Each row was made from one small tree. Brackets hold a mark, then the marks that hang from it, in alphabetical order. Every link used is in the known rows. Write each row's tree.
Known rows:
{ripun mizos vozu}: [-0.04 -0.21  0.10  0.11  0.16  0.09  0.35  0.00  0.21 -0.16 -0.07  0.03
  0.27 -0.07  0.05 -0.17  0.15  0.03  0.15 -0.08]
{vazum resop}: [-0.09 -0.13  0.09  0.21  0.05  0.12 -0.05  0.08  0.08  0.01  0.15 -0.12
  0.14 -0.06  0.07  0.15  0.00 -0.19 -0.08 -0.01]
{govan vozu}: [ 0.18 -0.09 -0.02  0.13  0.24  0.10  0.15 -0.02  0.26  0.06  0.13 -0.08
  0.00 -0.06  0.02 -0.06  0.09  0.01  0.08 -0.21]
{ganif {resop govan mufol vazum}}: [-0.06 -0.41 -0.22  0.05  0.19 -0.15  0.08  0.37  0.06 -0.28  0.25  0.04
  0.00 -0.05  0.11  0.30  0.48 -0.23 -0.01 -0.07]
{resop {govan {vozu {ripun mizos}}} vazum}: [ 0.15 -0.34 -0.14 -0.12  0.51 -0.09  0.27  0.16  0.15 -0.31  0.08 -0.16
  0.21 -0.03  0.01  0.05  0.30  0.12  0.06 -0.22]
{vazum ranu {resop govan mufol}}: [-0.14 -0.27  0.00  0.35  0.17 -0.24 -0.35  0.31 -0.12  0.00  0.24 -0.14
  0.08 -0.03  0.18  0.25  0.16 -0.30 -0.30  0.08]
{lipug ganif}: [ 0.02 -0.05 -0.01  0.17 -0.11  0.00 -0.06  0.15  0.15 -0.10  0.06 -0.08
  0.02 -0.06  0.08 -0.02  0.13 -0.07  0.06 -0.12]
{vazum {resop {govan {vozu ripun}} {mufol {lipug ganif}}}}: [-0.07 -0.23 -0.01  0.38  0.16 -0.28 -0.18  0.38  0.21 -0.29 -0.01 -0.15
  0.06 -0.13  0.20 -0.16  0.45 -0.23 -0.18 -0.13]
{mufol {lipug ganif} resop}: [ 0.01 -0.24  0.09  0.32 -0.12  0.06 -0.07  0.42  0.24 -0.28  0.12 -0.02
 -0.03 -0.18  0.15 -0.18  0.35 -0.19  0.03 -0.21]
{ganif resop}: [ 0.04 -0.16 -0.09  0.11  0.10  0.07  0.12  0.22  0.24 -0.10  0.13 -0.05
  0.11 -0.09  0.04  0.12  0.17 -0.14  0.07 -0.17]
{govan {vozu ripun}}: [ 0.22 -0.13 -0.04  0.12  0.30  0.03  0.23  0.02  0.27 -0.07 -0.01 -0.16
  0.12 -0.06  0.06 -0.15  0.07  0.07  0.08 -0.29]
{ganif {resop govan}}: [ 0.09 -0.14 -0.18  0.04  0.27 -0.10  0.02  0.31  0.22 -0.14  0.27 -0.13
  0.14 -0.05 -0.03  0.14  0.26 -0.09  0.09 -0.23]
{resop govan}: [ 0.12 -0.10 -0.13  0.06  0.30 -0.06 -0.04  0.13  0.10 -0.07  0.32 -0.11
  0.07  0.01 -0.03  0.06  0.16  0.02  0.10 -0.19]
{vazum ranu resop}: [-0.13 -0.17  0.15  0.29  0.07  0.03 -0.21  0.19 -0.04  0.10  0.17 -0.18
  0.14 -0.07  0.13  0.26 -0.07 -0.26 -0.25  0.06]
{resop mufol {vazum ranu}}: [-0.12 -0.47 -0.01  0.21  0.01 -0.01  0.01  0.21 -0.17 -0.12  0.16  0.06
 -0.09 -0.04  0.25  0.32  0.27 -0.26 -0.19  0.10]
{ganif {resop vazum}}: [-0.05 -0.32 -0.07  0.00  0.09  0.13  0.21  0.25  0.14 -0.18  0.19 -0.01
  0.06 -0.10  0.05  0.33  0.27 -0.19  0.04 -0.10]
{ganif {resop govan {vazum ranu}}}: [-0.03 -0.34 -0.13 -0.01  0.28 -0.12 -0.02  0.42  0.03 -0.16  0.35 -0.12
  0.09 -0.07  0.04  0.43  0.29 -0.20 -0.07 -0.08]

Which tree is each row?
[ 0.13 -0.24 -0.11 -0.06  0.39 -0.02  0.13  0.11  0.13 -0.09  0.35 -0.10
 -0.02 -0.01 -0.03  0.20  0.27  0.02  0.07 -0.18] : {resop {govan vozu} vazum}
[-0.13 -0.25  0.06  0.46  0.12 -0.32 -0.41  0.44  0.08 -0.10  0.14 -0.14
 -0.05 -0.13  0.24  0.03  0.40 -0.34 -0.35  0.01] : {vazum ranu {resop {govan vozu} {mufol {lipug ganif}}}}
[-0.10 -0.45 -0.17  0.12  0.20 -0.23 -0.05  0.46 -0.04 -0.22  0.27 -0.02
  0.00 -0.07  0.16  0.40  0.44 -0.28 -0.15  0.00] : {ganif {resop govan mufol {vazum ranu}}}
[-0.13 -0.53 -0.12  0.17  0.20 -0.18 -0.06  0.56  0.02 -0.33  0.28  0.03
 -0.05 -0.12  0.22  0.30  0.61 -0.35 -0.17 -0.04] : {ganif {resop govan {mufol lipug} {vazum ranu}}}
[-0.07 -0.35  0.05  0.41  0.33 -0.27 -0.23  0.40  0.06 -0.16  0.10 -0.19
  0.07 -0.10  0.25 -0.01  0.34 -0.27 -0.33 -0.07] : {vazum ranu {resop {govan {vozu ripun}} {mufol lipug}}}
[-0.18 -0.34  0.06  0.42  0.17 -0.20 -0.35  0.41 -0.06 -0.11  0.25 -0.09
  0.01 -0.09  0.24  0.14  0.33 -0.36 -0.33  0.06] : {vazum ranu {resop govan {mufol lipug}}}
[-0.06 -0.42 -0.04  0.25  0.15 -0.29 -0.17  0.44  0.03 -0.27  0.21 -0.01
 -0.20 -0.11  0.24  0.09  0.61 -0.24 -0.21 -0.04] : {resop {govan vozu} {mufol {lipug ganif}} {vazum ranu}}
[ 0.01 -0.22 -0.11  0.05  0.14 -0.24 -0.10  0.45  0.17 -0.17  0.20 -0.18
  0.02 -0.12  0.05  0.27  0.33 -0.17 -0.08 -0.13] : {lipug {ganif {resop {govan vozu} {vazum ranu}}}}
[ 0.03 -0.38  0.05  0.21  0.16 -0.16 -0.16  0.58  0.15 -0.29  0.31 -0.12
 -0.10 -0.17  0.13  0.06  0.48 -0.20 -0.11 -0.17] : {mufol {lipug ganif} {resop {govan vozu} {vazum ranu}}}
[-0.02 -0.28 -0.19  0.12  0.05 -0.27 -0.02  0.41  0.21 -0.28  0.12 -0.04
 -0.05 -0.10  0.10  0.15  0.53 -0.21 -0.03 -0.11] : {lipug {ganif {resop {govan vozu} mufol vazum}}}
[-0.02 -0.43  0.06  0.15  0.08  0.10  0.02  0.31 -0.05 -0.09  0.28 -0.06
  0.01 -0.10  0.12  0.29  0.11 -0.19 -0.07 -0.03] : {mufol {resop {vazum ranu}}}
[ 0.12 -0.23 -0.24  0.17  0.30 -0.23  0.04  0.30  0.26 -0.14  0.16 -0.04
  0.02 -0.08  0.06  0.02  0.42 -0.15  0.01 -0.20] : {ganif {resop {govan vozu} mufol}}
[ 0.10 -0.33 -0.19  0.22  0.36 -0.23  0.10  0.43  0.34 -0.35  0.06 -0.06
  0.05 -0.13  0.16 -0.15  0.58 -0.16 -0.01 -0.30] : {ganif {resop {govan {vozu ripun}} {mufol lipug}}}
[-0.28 -0.31  0.17  0.50 -0.17 -0.12 -0.35  0.40 -0.02 -0.14  0.03 -0.05
 -0.03 -0.15  0.33  0.08  0.30 -0.43 -0.37  0.11] : {vazum ranu {resop {mufol {lipug ganif}}}}
[-0.22 -0.28  0.07  0.45  0.02 -0.30 -0.45  0.48 -0.03 -0.18  0.17 -0.12
 -0.01 -0.11  0.26  0.10  0.37 -0.38 -0.33  0.06] : {vazum ranu {resop govan {mufol {lipug ganif}}}}
[ 0.11 -0.26 -0.11  0.27  0.31 -0.16 -0.02  0.24  0.22 -0.18  0.21  0.03
 -0.13 -0.07  0.15 -0.18  0.53 -0.10 -0.01 -0.22] : {resop {govan vozu} {mufol lipug}}
[-0.03 -0.50 -0.05  0.21  0.32 -0.18 -0.05  0.35  0.00 -0.20  0.30  0.02
 -0.18 -0.08  0.22  0.15  0.56 -0.22 -0.20 -0.06] : {resop {govan vozu} {mufol lipug} {vazum ranu}}
[ 0.05 -0.07 -0.01  0.16  0.33 -0.07 -0.11  0.12  0.19  0.04  0.26 -0.22
  0.12 -0.04 -0.02  0.10  0.09 -0.10 -0.06 -0.13] : {vazum {resop {govan vozu}}}
[-0.07 -0.19 -0.12  0.27 -0.18 -0.14 -0.05  0.35  0.20 -0.22 -0.04  0.01
  0.01 -0.12  0.16  0.01  0.37 -0.24 -0.02 -0.09] : {lipug {ganif {resop mufol}}}
[-0.19 -0.29  0.10  0.41  0.00 -0.07 -0.24  0.22 -0.11  0.03  0.09 -0.07
  0.05 -0.07  0.25  0.23  0.08 -0.35 -0.32  0.14] : {vazum ranu {resop mufol}}
[-0.13 -0.35 -0.15  0.16 -0.02 -0.32 -0.18  0.53  0.01 -0.28  0.15 -0.06
 -0.01 -0.10  0.17  0.29  0.46 -0.29 -0.14 -0.01] : {lipug {ganif {resop govan mufol {vazum ranu}}}}
